Each row was made from one small tree. The marks that hang from a mark follow it in brackets, in the order of their numbers. Every link used is in the known rows. Write each row's tree.
Known rows:
K_867{K_278}: [-25 -21  -8  23   9 -13  -4 -47  21  45  21 -19  27   5  -3  15   1]
K_966{K_301{K_557{K_504}}}: [  4 -23 -16  11   7   7 -17 -13  15   2  23 -29   8 -31 -30  15 -25]
K_867{K_278{K_151 K_374}}: [  4 -19  17   7   6 -28   4 -34  -1  41  -2  -7  35  27  13  10  14]
K_278{K_557}: [-24   2  -5  16  18   7  -7 -41  18  17  16 -35   9  -3 -19  19  20]
K_151{K_278{K_374 K_557{K_301 K_504}}}: [ 18   7  33 -11  54   5   0   0  -2 -23 -24 -12  17 -17   0  11   5]
K_504{K_557{K_301{K_966}}}: [-26 -11 -24 -18  32  23  16 -18  24  15  32 -38  24 -22  -1  -5  -1]
K_557{K_301}: [-16 -23  -8  -7  30   1 -13 -30   4   7  11 -23  17 -24 -18   6  -2]
K_867{K_278{K_557{K_301}}}: [-16 -16   2   5  29   6  -3 -31   3  20  -7 -11  19  -8  -9  19  20]
K_278{K_151}: [ -3 -20  -1   1   9  -5  -4 -41  -2  31  25 -26   9   1 -16  14   7]
K_867{K_278{K_151 K_557}}: [ -4 -14   7  13   9   1   6 -41  -2  44   8 -14  15  18  -7  26  27]
K_374{K_278{K_151 K_557{K_301{K_966} K_504}}}: [ 14  -9   1  14  19  20 -12   2 -14 -15   5  -6  -8 -20   6  18  14]
K_301{K_557 K_966}: [-18  -7 -20  15  -5  19   1 -30  60  37  40 -44  30  -4   1  -2   8]
K_151{K_278{K_374 K_557{K_301{K_966} K_504}}}: [  9   9  31  -9  47  17   7   6  21 -20 -14 -19  24 -17   8   8  13]
K_151{K_278{K_374 K_557{K_301}}}: [  5  20  16 -19  48   2   9 -10  10  -8 -33 -31  22  -5   2   3  22]
K_278{K_557{K_504}}: [ -8 -13  12  26  27  11 -15 -28   3   1  22 -18   7 -16 -20  27   1]
K_867{K_278{K_374 K_557}}: [-15   0  13  21  16 -16   3 -36  20  25 -11 -17  33  26   9  13  25]

Write each row's tree:
[-16  -2  10  -9  29  11   0 -12  24 -10  -8 -26  29  -5   3   2  31] -> K_278{K_374 K_557{K_301{K_966}}}
[-13  12 -22  14  23   1 -17 -19  -2 -12 -11 -25  -8 -17  -3  10  17] -> K_374{K_278{K_557{K_301}}}
[  7  -6  20 -20  25  12   6  -9   3  -2 -11 -20  22   3   3   6  39] -> K_278{K_151 K_374 K_557{K_301{K_966}}}
[ 20 -30  40  -2  26   9   4  -2  -9   6  -9  10  29   1  15  18  23] -> K_867{K_278{K_151 K_374 K_557{K_301{K_966} K_504}}}
[  0  15 -18  23   2  -7  -8 -31  -7  12   5 -26 -13  11   0  18  25] -> K_374{K_278{K_151 K_557}}
[  7   3  18  -3  17  -9   3 -30  -4  10  -6 -24  17  20  -2  12  33] -> K_278{K_151 K_374 K_557}
[-10 -36   6   6  30  17 -15 -12  13  -4  28 -12  20 -37 -11  13 -14] -> K_557{K_301{K_966} K_504}
[ -4 -20  -3  27   0  24  -6 -19  48  23  48 -28  28 -16   2   7 -10] -> K_301{K_557{K_504} K_966}
[  8   5 -14   3  18   1 -10 -18 -23  -4 -12 -16 -12  -9  -1  11  26] -> K_374{K_278{K_151 K_557{K_301}}}
[ 12  18  30  12  39  -2   3 -15  15  -6  -8 -21  19   1   1  16   5] -> K_151{K_278{K_374 K_557{K_504}}}
[ 15 -20  22  12  21  13  -9 -29 -16   9  20 -12   1  -7 -20  31   8] -> K_278{K_151 K_557{K_504}}
[ -1 -24  14   6  41  20 -18 -16 -12 -15   6  -9   7 -34 -21  22  -1] -> K_278{K_557{K_301 K_504}}
[ 15   1  -1  34  11  -1 -16 -19 -21  -2  10  -9 -15  -2  -1  28   8] -> K_374{K_278{K_151 K_557{K_504}}}
[ 10 -16  28  -2  45   4 -14  -7 -11 -26 -13  -4  17 -18  -6  12   6] -> K_278{K_374 K_557{K_301 K_504}}
[  0   6 -16   4  11  14  -3 -12  -1  -1  -1 -23  -5  -8   6  10  33] -> K_374{K_278{K_151 K_557{K_301{K_966}}}}
[ -6 -10  16   0  32  -9   2 -21   4   8 -27  -9  31   6   6   7  26] -> K_867{K_278{K_374 K_557{K_301}}}
[ 23 -10   5  11  26   8 -19  -7 -37 -19  -5   1 -16 -20  -2  23   7] -> K_374{K_278{K_151 K_557{K_301 K_504}}}
